What can hang from each mark
k630: k373 k402
k364: k373
k373: k630
k402: k131 k143
k131: k626 k832
k832: k373
k640: k143 k330 k626
k143: k640 k832

Known rows, with every way that one mark hangs from another
k373[k630[k402[k131]]]: [ 0.53 -1.19  6.35 -0.80 -0.94  0.64  2.37  1.64  0.66  0.84  0.53 -1.67
  0.86  1.86  0.90  1.53  0.07 -0.82  2.08  2.91  0.91]
k143[k640[k330] k832]: [-4.66  0.14  0.07  0.55  1.50 -1.19 -1.44 -0.32  4.18 -4.46 -1.63 -0.03
 -3.06  2.91  2.91  3.04  0.50 -2.00  0.93  1.11 -1.35]
k131[k626 k832[k373[k630[k402]]]]: [-2.56 -0.35  4.84 -0.52  0.03  0.27  3.13 -1.56 -0.32  2.56 -2.86 -3.43
  3.20  1.95  0.44  1.63  1.84  0.57  4.36  4.91  0.83]
k131[k626 k832[k373[k630]]]: [-1.43 -0.31  1.96 -0.71 -1.84 -1.14  0.99 -1.72 -0.99  2.16 -3.76 -4.22
  2.33  2.64 -0.10 -0.70  0.87 -0.37  5.30  3.57  1.36]
k131[k626 k832[k373]]: [-2.39  1.34  0.84 -0.56 -1.24 -0.67  0.37 -2.67 -1.95  0.62 -2.28 -1.65
  2.08  2.85 -1.31 -0.85  1.25 -0.34  1.64  3.64 -0.37]
k630[k402]: [-1.04  0.01  2.99  0.22  1.86  1.44  2.17  0.10  0.62  0.36  0.90  0.85
  0.92 -0.70  0.46  2.35  0.94  1.07 -0.91  1.42 -0.55]
k640[k330]: [-1.41 -0.70 -0.29 -0.28  0.08 -1.19 -1.20  0.33  2.08 -1.01  1.56 -0.58
 -1.91  1.04  1.11  1.12  0.42 -1.32 -1.38  0.40  0.73]
k832[k373[k630[k402]]]: [-1.31 -1.51  4.41 -0.68 -1.74  0.77  1.87  0.99  0.83  3.94 -2.67 -2.18
  1.49 -0.62  2.59  2.91  0.10  2.31  2.95  1.23  1.51]
k402[k143[k640]]: [ 0.99  1.24 -0.60  2.03 -1.50  0.10 -0.60 -0.30  0.81 -3.08 -3.65 -0.30
 -0.74  1.08  0.25 -2.78 -0.09 -1.39 -0.04 -0.77 -1.39]
k402[k131[k626 k832[k373]]]: [-1.62  1.69  3.24 -1.42 -3.34 -1.04 -0.12 -2.09 -2.92 -0.48 -1.13 -1.64
  1.75  5.57 -2.17 -2.01  0.76 -2.11  1.02  5.28 -0.69]
k640[k143[k832[k373]] k330 k626]: [-4.46 -0.37  3.80 -1.16 -3.82 -5.14 -4.48  0.23  2.96 -2.48 -2.01 -0.33
 -2.13  2.88  3.45  1.76 -1.29 -1.79  1.09  1.74 -2.43]
k832[k373[k630[k402[k131]]]]: [-0.67 -1.09  6.69 -1.62 -3.86  0.42  1.31  1.53 -0.11  2.84 -1.51 -2.09
  1.21  2.12  1.76  1.89 -0.30  0.53  2.36  2.71  1.21]
k640[k143]: [-0.03 -0.66  1.65  0.33 -0.14 -1.95 -1.47  1.04  1.12 -1.82 -0.53 -0.22
 -1.27 -0.87  1.21 -1.15 -0.73 -0.89  0.38 -0.48 -1.02]
k364[k373[k630]]: [ 0.25  0.03  1.21 -0.33 -1.80 -2.47  1.32  0.24  1.37  1.12 -0.81 -1.24
 -0.81 -0.67  1.13  2.08  0.12 -0.24  1.17 -0.66  0.03]
k402[k131[k626]]: [-0.13  0.62  2.51 -0.77 -1.80 -0.28 -0.72 -0.61 -1.43 -2.12  1.24 -0.51
  0.63  3.90 -2.96 -2.07  1.10 -2.62  0.68  4.11 -1.03]
k630[k373 k402[k143]]: [ 2.27  0.85  1.73  1.99 -0.54 -0.10  0.59 -2.31 -0.24 -0.62 -0.92  2.24
  1.34 -0.21  0.15 -0.44  0.17 -0.28 -4.68 -1.48 -2.57]
k364[k373[k630[k402]]]: [-0.77 -0.03  4.23 -0.07  0.07 -1.03  3.45  0.37  2.03  1.48  0.12 -0.44
  0.13 -1.41  1.61  4.50  1.10  0.79  0.26  0.74 -0.43]
k832[k373[k630]]: [-0.27 -1.53  1.39 -0.93 -3.59 -0.64 -0.37  0.82  0.19  3.62 -3.54 -2.94
  0.57  0.20  2.14  0.53 -0.91  1.29  3.88 -0.08  2.05]
k143[k640 k832[k373[k630[k402]]]]: [-4.60 -0.65  4.79  0.05 -0.36  0.82  1.48  0.38  3.02  0.57 -5.75 -1.60
  0.31  1.24  4.36  4.83  0.12  1.56  5.30  1.95 -0.56]
k640[k143[k832] k330 k626]: [-3.33 -0.48  3.41 -0.24 -0.80 -4.97 -3.44  0.30  3.67 -4.50  0.05  0.15
 -2.52  2.53  2.51  1.42 -0.81 -3.26  0.87  1.82 -2.66]
k640[k143 k330 k626]: [-1.37 -0.66  2.67 -0.79 -1.96 -4.04 -3.80  1.55  4.15 -3.23  0.64 -1.46
 -2.94  1.86  1.65 -0.56 -0.88 -2.46 -0.30  1.93 -1.28]
k364[k373[k630[k402[k131]]]]: [-0.05  0.44  6.50 -1.01 -2.20 -1.44  3.02  0.92  1.01  0.41  1.22 -0.38
 -0.22  1.32  0.73  3.44  0.58 -1.01 -0.41  2.34 -0.73]
k630[k373]: [ 1.00  0.26 -0.96  0.02 -0.64 -0.63 -1.71 -1.56  0.91 -0.13 -0.70  0.64
 -0.41  0.68  0.33 -0.08 -0.83  0.12 -2.54 -1.12 -1.35]

Rows
[ 0.51  2.88  2.18  1.35 -1.87 -0.89  0.28 -2.23 -1.36 -5.58 -2.88 -1.49
  0.69  6.32 -2.79 -5.15  1.14 -4.82  0.70  4.55 -2.25]	k402[k131[k626 k832] k143[k640]]
[-0.82  0.64  6.69 -0.92 -1.83 -1.37  2.78 -0.20  0.55 -0.60  1.32 -0.89
  0.77  2.48 -1.35  2.40  2.08 -1.85  0.90  4.82 -1.52]	k364[k373[k630[k402[k131[k626]]]]]
[ 2.60  2.06  2.27  1.02 -2.52 -1.99  1.26 -1.72 -3.58 -2.48 -0.37 -0.01
  1.29  4.04 -1.60 -3.96 -0.30 -4.08 -1.68  1.14 -0.81]	k402[k131[k832] k143]
[-3.08  1.53  1.78 -0.08 -0.39 -0.66 -1.50 -0.60  3.17 -3.80 -3.50 -0.04
 -0.97  3.52  1.18  1.43 -0.54 -1.00  3.08  2.84 -3.05]	k143[k640[k626] k832]
[-0.75  0.05  4.25 -1.61 -4.03 -1.53  0.66 -1.17 -2.02  1.03 -2.57 -4.16
  2.06  5.37 -0.88 -1.76  0.42 -2.13  4.65  5.14  1.13]	k402[k131[k626 k832[k373[k630]]]]
[ 0.69  0.67  4.39 -0.76 -0.94  0.45  0.02 -0.94  0.62 -0.85  1.30  1.60
  0.20  2.64 -0.05  1.23 -0.30 -0.63 -4.13  1.90 -2.11]	k630[k373 k402[k131]]
[ 0.16 -0.19  6.64 -0.64  0.44 -0.04  3.93  0.29 -0.13  0.43  0.16 -2.49
  1.66  3.21  0.77  1.27  0.31 -1.64  2.21  4.06  1.12]	k373[k630[k402[k131[k832]]]]
[-0.15  1.41  3.08  0.55 -5.73 -2.51 -1.00 -1.55 -3.91 -1.21 -2.58  1.89
  1.32  3.69  0.33 -1.47 -0.92 -2.57 -0.40 -0.26 -2.15]	k402[k131 k143[k832[k373]]]
[ 2.12 -1.06  3.67  1.91 -0.54 -0.01  2.97  0.19 -0.19  1.07 -1.65 -0.98
  2.00 -0.91  0.98 -0.21  0.60 -0.54  1.58 -0.44  0.46]	k373[k630[k402[k143]]]
[-0.94  1.51  3.26  0.63 -5.43 -2.49 -1.20 -2.70 -4.46 -2.24 -2.39  1.44
  2.28  4.83 -1.77 -2.49  0.64 -3.29  0.91  2.23 -3.01]	k402[k131[k626] k143[k832[k373]]]
[ 2.85 -0.65  6.06  0.98 -2.72 -0.42  2.56  0.79 -1.23 -0.02 -0.56 -0.98
  1.79  1.82  0.22 -1.18  0.00 -2.23  0.99  1.16  0.16]	k373[k630[k402[k131 k143]]]
[-5.70  0.94  1.80 -1.15 -3.36 -2.15 -3.62 -0.32  4.41 -2.89 -4.07 -1.09
 -2.53  4.91  3.11  2.86 -0.59 -0.90  1.88  3.13 -2.05]	k143[k640[k330 k626] k832[k373]]
[-1.90  0.26  3.77 -0.02 -0.88 -3.68 -2.32 -0.01  1.69 -3.44 -1.51  0.78
 -0.57  1.52  1.38  0.36 -1.24 -1.88  2.28  1.41 -3.35]	k640[k143[k832] k626]
[-0.08  2.59  3.71  0.85 -4.36 -2.12 -1.89 -0.85  0.35 -5.83 -3.52  0.76
 -0.38  6.17 -0.39 -2.40 -1.06 -4.14  1.34  2.72 -4.11]	k402[k131 k143[k640[k626] k832]]
[-4.61 -1.04  2.45 -0.28 -1.98 -4.38 -3.30  0.21  1.90 -1.99 -1.56  0.30
 -2.38  1.20  4.08  2.31 -0.68 -1.52  0.37 -0.37 -1.31]	k640[k143[k832[k373]] k330]
[-3.41 -1.14  2.01  0.57  0.97 -4.16 -2.28  0.32  2.66 -4.10  0.46  0.73
 -2.72  0.93  3.22  1.97 -0.15 -2.83  0.10 -0.38 -1.67]	k640[k143[k832] k330]
[-0.24 -0.20  3.72  1.30 -3.24  0.84  1.24  0.74  1.63  0.97 -6.31 -2.47
  0.70  0.54  2.94  0.15  0.00  0.83  2.98  0.40  0.15]	k832[k373[k630[k402[k143[k640]]]]]
[ 0.36  1.70  4.66 -0.64  0.28 -0.16  1.64 -2.26 -0.15 -1.27  0.97  0.67
  0.94  4.05  0.00  0.99 -0.09 -1.49 -4.02  3.03 -1.94]	k630[k373 k402[k131[k832]]]
[ 2.34  0.52  3.76  0.19 -6.05 -2.71  0.93 -0.75 -3.29  1.22 -3.74 -2.98
  1.94  4.23  0.53 -3.51 -1.18 -2.71  2.21  1.00  1.18]	k402[k131[k832[k373[k630]]] k143]
[ 2.20  1.19  2.19  1.01 -3.56 -1.25 -0.55 -1.42 -3.22 -3.04  0.21  0.30
  1.52  3.90 -3.58 -4.77  1.08 -4.01 -0.50  2.41 -1.86]	k402[k131[k626] k143]
[-3.02  0.37  4.17 -0.85 -3.86 -3.85 -3.33 -0.14  0.96 -1.36 -3.60  0.34
 -0.35  1.78  2.37  0.71 -1.72 -0.53  2.48  1.37 -3.20]	k640[k143[k832[k373]] k626]
[-0.70 -0.47  1.70 -0.71 -2.19 -1.20  1.33 -0.50 -0.48  3.16 -3.85 -3.75
  1.44  1.52  1.98  0.30 -0.61  0.41  3.96  1.05  2.19]	k131[k832[k373[k630]]]
[-2.10 -1.26  5.22 -0.94 -4.45 -4.34 -2.64  0.81  1.87  0.15 -5.04 -2.27
 -0.08  1.71  3.56  0.90 -2.14 -0.63  6.22  1.21 -1.46]	k640[k143[k832[k373[k630]]] k626]
[ 0.99  1.53  4.80  1.61 -1.62 -1.54  0.49 -2.86 -1.64 -2.99 -0.31  3.88
  1.53  3.27  0.25  0.52 -0.25 -2.79 -4.09 -0.02 -4.30]	k630[k373 k402[k131 k143[k832]]]
[ 1.74  2.19  2.47  1.19 -2.14 -1.92  1.01 -2.74 -3.93 -3.42 -0.21 -0.55
  2.29  5.17 -3.69 -5.02  1.21 -4.92 -0.37  3.65 -1.62]	k402[k131[k626 k832] k143]
[-2.20 -1.97  3.84 -0.06 -2.61 -3.48 -1.50  0.73  0.89  0.57 -4.63 -1.71
 -0.22 -0.02  4.33  1.31 -1.53 -0.36  5.46 -0.87 -0.41]	k640[k143[k832[k373[k630]]]]
[-1.76 -0.56  4.71 -0.60 -0.35  0.14  3.41 -0.39  0.14  3.59 -3.02 -2.97
  2.20  0.88  2.51  2.75  0.30  1.46  3.14  2.44  1.68]	k131[k832[k373[k630[k402]]]]
[-0.16  1.93  2.42  1.67 -2.54 -1.33 -0.69 -0.91 -0.67 -5.47 -3.11  1.37
 -0.62  4.57  0.28 -1.89 -0.46 -3.87  0.54  0.62 -3.12]	k402[k131 k143[k640 k832]]
